Known rows, with every step that occurs
tudat, vato, zure, dipesun, fuvar: [-0.57  0.05  1.87 -2.44 -2.53 -1.66 -1.18 -1.84 -1.63  0.71 -3.70 -0.95
 -2.42 -0.14 -3.24  0.09 -0.91  2.28 -1.13  1.24  4.25  0.95]
raku, fuvar: [ 1.06 -3.49 -2.13 -1.55  0.71 -2.12 -1.18 -0.70 -0.75 -1.87 -0.22  1.00
 -2.22 -1.91 -0.56 -1.04  0.65  0.05  0.53  0.44  2.14 -2.08]
bibu, tudat, fuvar: [ 2.24 -0.11  0.07 -2.56 -0.15  3.16 -0.09 -1.54 -4.08 -0.90  1.19 -1.64
  2.22  0.92 -2.37 -1.96  1.50 -0.11 -0.63  0.06  2.49  1.01]
dipesun, zure, vato: [-0.64 -0.31  0.89 -1.59 -1.48 -0.11 -1.27 -0.44  0.89  1.40 -2.51  2.61
 -0.69  3.48 -1.39 -1.90  2.54 -1.13 -1.21 -2.20  2.36  0.91]
zure, dipesun, vato, tudat: [-1.35  0.22  2.44  0.34 -1.81 -0.01 -1.14  1.73 -0.43 -1.00 -4.25 -1.35
 -0.32  1.89 -1.51  0.55  0.76  2.63  0.86 -0.95  4.74  2.50]
vato, dipesun, fuvar: [ 2.35 -0.50 -0.44 -0.56 -2.16 -2.37 -1.46  1.30 -1.25 -0.42 -1.31 -2.53
 -3.62  1.61 -2.43  0.09 -0.58  1.78 -0.22 -0.25  0.93 -0.42]
vato, zure, dipesun, fuvar, raku: [-0.44 -2.39 -0.75 -0.48 -2.74 -2.54 -1.14  0.83  0.67 -0.65 -3.13  0.50
 -2.48 -1.60 -3.63  0.76 -1.22  2.90 -0.01 -1.42  3.45  1.12]
vato, dipesun, zure: [ 1.01  0.06 -1.21  0.64 -2.93 -1.54 -0.46  2.05 -0.37 -0.93 -2.17  0.42
 -3.22  1.58 -1.47  0.65  0.76  0.79 -1.69 -1.01  1.13 -0.50]
zure, vato: [-1.07 -0.19  2.61 -1.24  1.72 -1.03 -0.37  0.73 -0.09  2.92 -1.19 -0.83
 -0.29  3.23 -0.27 -0.73  1.27  0.33 -0.25 -1.45  0.66  2.04]
setu, bibu, tudat, vato, zure, dipesun, fuvar: [ 1.84 -0.89 -1.81 -0.15 -0.38  1.42 -0.52  1.72 -4.33 -0.92 -0.90  0.04
 -0.59  0.71 -4.46 -2.13 -2.38  1.68 -1.52 -0.50  4.03  0.36]
tudat, vato, zure, dipesun, fuvar, raku: [-0.31 -0.22  1.49 -3.12 -2.78 -1.68 -1.35 -1.85 -1.89  0.99 -3.84 -0.98
 -2.50 -0.09 -3.48  0.03 -1.98  2.40 -0.53  0.97  4.25  1.89]
tudat, vato, dipesun: [ 0.59  1.68  1.81 -1.79 -1.51 -1.34 -0.35 -0.57 -2.93  1.05 -2.29 -2.62
 -2.76  1.55 -1.25  0.65 -1.10  1.55 -1.29  1.86  1.65  0.66]
vato, zure: [-0.75 -1.13 -1.20  0.44 -1.87 -3.32  1.02 -0.13  0.19 -0.17 -0.28  1.44
 -2.31 -2.18 -1.88  0.72 -0.39  2.07 -0.93 -0.66  1.84 -0.97]
fuvar, zure, vato, tudat: [-1.43 -0.63 -0.01 -0.71  0.40 -2.35  2.41 -0.01 -2.32 -0.06 -1.43  0.86
  0.59  3.89 -0.75  0.14  2.60  1.77  1.60 -3.62  2.17  3.49]
fuvar, zure, dipesun, vato: [-2.01 -1.54  0.17 -0.06 -0.52 -0.99  0.24  0.42  0.28 -2.01 -3.98  1.07
  1.16  2.41  0.05  0.54  1.57  1.72  0.98 -2.68  2.68  3.84]
bibu, tudat: [ 1.47 -0.27  1.00 -0.32 -0.56  3.88  0.61  0.27 -1.95 -0.99  1.36 -1.13
  2.62 -0.39 -1.18 -1.32  1.20  0.40 -1.61 -0.64  1.39  1.09]
raku, fuvar, dipesun, zure: [ 0.40 -4.91 -3.23 -0.14 -0.40 -0.24 -1.48  0.51 -1.62 -2.72 -2.79  2.46
 -2.82 -1.05 -1.78 -1.46  1.85  0.96  0.20 -0.45  4.37  0.16]
tudat, fuvar, raku: [ 1.80 -0.27 -1.94 -4.68  0.12 -0.90 -1.39 -2.47 -3.56  0.74 -0.57 -0.76
 -0.78  2.15 -2.14 -0.91 -1.77 -0.38  2.70  0.37  1.42  1.92]
setu, bibu, tudat, fuvar, zure, dipesun, vato: [ 1.67 -1.09 -2.97 -0.42  0.97  1.24 -0.15  1.55 -4.86 -1.81 -0.73  0.49
  0.73  2.70 -3.28 -2.35 -1.17  0.96  0.02 -1.54  3.86  1.49]
tudat, vato, dipesun, zure: [ 0.66  1.57  1.35 -2.12 -2.82 -1.05 -0.80 -1.02 -2.52  0.71 -3.06 -1.01
 -2.96  2.13 -1.89 -0.03 -0.23  0.86 -1.83  1.30  2.62  0.50]
tudat, vato: [-0.05  1.54  2.14 -2.58 -0.72  0.03 -0.53 -2.47 -2.26  1.37 -1.61 -1.29
 -0.69  1.04 -0.87 -0.51 -0.82  0.31 -0.68  2.03  1.84  0.84]
setu, bibu, tudat, fuvar, dipesun: [ 2.20 -1.22 -3.79  0.62  1.49  2.49  0.16  2.22 -5.68 -1.40  0.38  0.27
  0.25  1.64 -3.60 -2.26 -1.52  0.92 -0.29 -0.71  2.87  0.99]
bibu, setu: [ 0.07  0.25  1.77 -2.51  0.78 -0.01 -0.95 -0.46 -0.08  0.12  0.40 -0.37
  1.29  2.10  1.12 -1.71 -0.09  1.64 -1.28 -2.41  2.58  1.35]

Rows
[-0.46  0.53  0.72 -1.39 -2.41 -0.46 -0.25 -0.29 -0.84  0.96 -2.30  2.31
 -1.00  3.81 -2.37 -1.59  2.94 -0.19 -0.37 -2.56  3.69  0.90]
dipesun, zure, vato, tudat
[-1.84 -1.05 -0.03  0.19 -1.18 -1.25  0.89  0.54 -0.92 -2.35 -3.78  0.85
  0.92  2.64 -0.64  0.76  1.86  2.40  1.53 -2.92  3.68  3.73]
fuvar, zure, dipesun, vato, tudat
[ 0.24  0.34 -0.05 -3.19 -2.41 -0.77 -0.79 -1.15 -2.11  1.20 -2.55  2.01
 -1.34  4.59 -3.21 -1.94  1.92 -0.28  0.71 -2.46  4.16  1.87]
dipesun, zure, vato, tudat, fuvar, raku
[-1.44 -2.25 -0.01  1.45 -1.68 -0.42 -0.06  1.19 -1.82 -0.24 -3.47  0.10
 -2.36  1.10 -1.81 -0.88  0.13  3.91  0.18 -0.75  4.88  3.70]
fuvar, dipesun, vato, zure
[-0.04  0.63  0.24 -2.46 -2.20 -0.75 -0.61 -1.18 -1.87  0.94 -2.35  2.11
 -1.24  4.45 -2.93 -1.85  3.07 -0.42  0.12 -2.20  4.26  0.91]
dipesun, zure, vato, tudat, fuvar
[-0.18 -3.99 -2.18 -1.40 -0.28 -3.13 -0.41 -0.34 -1.74 -3.60 -2.81  1.54
 -1.58 -0.04 -1.14 -0.45  2.07  1.92  1.78 -1.73  4.96  0.60]
raku, fuvar, zure, dipesun, vato, tudat
[ 1.89 -0.68 -2.90  1.34  1.15  2.18  0.53  2.72 -3.58 -1.16  1.37  0.68
  0.73  0.58 -2.41 -1.89 -1.95  0.49 -1.07 -1.02  1.46 -0.21]
setu, bibu, tudat
[ 0.53 -0.47  2.32 -1.66  0.16 -2.73 -1.45  1.61 -0.90  2.64 -2.13 -2.66
 -2.84  4.26 -1.95 -0.63  0.86  1.55 -0.38 -1.66  1.33  1.81]
zure, vato, dipesun, fuvar
[-0.49  0.36  1.39 -1.63  0.80 -1.27  0.60  0.46 -4.53  2.07 -1.83 -1.74
 -1.23  4.80 -2.71 -0.64  2.29  2.27  1.72 -1.71  4.04  3.25]
zure, vato, tudat, fuvar, dipesun
[ 0.85 -0.74  1.93 -2.40 -0.04 -2.66 -1.57  1.65 -1.22  2.96 -2.28 -2.59
 -2.93  4.41 -2.15 -0.72 -0.22  1.71  0.25 -1.96  1.22  2.75]
zure, vato, dipesun, fuvar, raku
[-1.84 -1.79 -0.89  0.88  0.27 -0.18  0.87  1.25  0.36 -2.42 -3.31  1.42
  1.61  1.10  0.11  1.62  1.82  1.33  0.70 -2.70  1.24  3.37]
fuvar, zure, dipesun
[ 2.48 -0.51 -3.49 -0.20  1.35  1.66  0.08  1.46 -5.08 -1.10  1.18  0.29
  0.42  1.48 -3.21 -2.37 -1.77  0.15 -0.40 -0.48  2.24 -0.21]
setu, bibu, tudat, fuvar
[ 2.10 -1.12 -3.11  0.04  0.95  1.93 -0.29  1.69 -5.75 -1.09 -0.13  0.06
 -0.09  2.50 -3.60 -3.03 -1.66  1.21 -0.11 -0.72  3.96  1.32]
setu, bibu, tudat, fuvar, dipesun, vato
[-0.61  0.05  1.67 -1.43 -1.79 -0.26 -1.64  0.90 -1.75 -0.72 -4.53 -1.65
 -0.60  2.65 -2.33  0.15 -0.18  2.52  2.00 -0.92  5.16  3.44]
zure, dipesun, vato, tudat, fuvar, raku
[ 1.42 -1.15  0.21 -2.03 -0.36  4.21 -0.36 -0.48 -4.67 -0.46 -0.99 -0.90
  1.70  2.62 -3.38 -2.54  2.76  0.64 -0.91 -1.11  4.31  3.33]
bibu, tudat, fuvar, dipesun, zure, vato
[ 0.85  1.18 -2.07 -1.79 -1.39 -2.11  2.19 -1.87 -5.75 -1.69 -0.10 -0.31
 -0.48  2.68 -2.94  0.16  1.77  1.83  3.09 -1.13  4.07  0.87]
vato, tudat, fuvar, zure
[-0.95 -2.07 -1.51  1.94 -1.52  2.74 -0.33  1.83 -1.15 -1.19 -3.63  2.11
 -0.88  1.29 -1.74 -0.64  1.69  1.32 -0.45 -1.24  3.21  3.13]
fuvar, dipesun, zure
[ 1.70  1.36 -1.74 -2.74 -1.69 -1.48  1.10 -1.50 -5.86 -0.50  0.07 -1.27
 -1.22  2.18 -3.45 -0.08 -0.47  1.78  3.56 -0.42  3.80  1.27]
vato, tudat, fuvar, raku
[ 1.87 -1.31 -3.22 -0.05  1.11  2.39 -0.26  2.17 -5.41 -0.61 -0.60  1.13
 -0.02  3.19 -4.10 -2.95 -0.48  0.56 -0.74 -1.60  3.80  1.51]
setu, bibu, tudat, fuvar, dipesun, zure, vato
[-0.53  0.73  1.34 -2.25 -2.07 -2.24  0.25 -2.56 -2.14  1.23 -1.78 -0.35
 -2.37 -0.45 -2.07  0.03 -1.10  1.72 -1.33  1.55  3.11  0.18]
tudat, vato, zure
[-0.38 -0.11  2.30 -0.43  0.86 -2.40 -0.21  2.56 -0.74  2.59 -1.93 -2.14
 -2.34  3.70 -0.72  0.37  1.07  1.59 -0.91 -1.61  0.51  1.99]
zure, vato, dipesun
[-0.75 -0.42  1.30 -1.51 -2.85 -3.88 -0.62 -1.72 -0.11  0.76 -1.49  0.40
 -2.54  0.98 -1.31 -1.71 -0.72  2.28 -0.13 -0.42  4.32  0.23]
dipesun, vato, zure
[-1.70 -1.69 -0.48  1.42 -1.77 -2.28  0.19  1.79  1.13 -0.99 -2.73  1.00
 -1.89 -2.32 -2.18  1.94  0.09  2.76 -1.17 -1.08  2.72  0.40]
vato, zure, dipesun
[ 0.40 -4.28 -3.26 -1.59  0.79 -3.04 -0.01 -1.23 -1.22 -2.96 -0.73  2.31
 -1.43 -1.03 -0.24 -0.77  1.62  0.42  1.18 -1.17  2.34 -0.66]
raku, fuvar, zure
[ 2.20 -0.94 -3.33 -0.28  1.64  0.26  0.60  2.34 -5.61 -0.83  0.16  0.06
 -0.30  3.27 -3.41 -1.96 -0.98  1.00 -0.46 -1.91  2.52  1.16]
setu, bibu, tudat, fuvar, zure, vato, dipesun
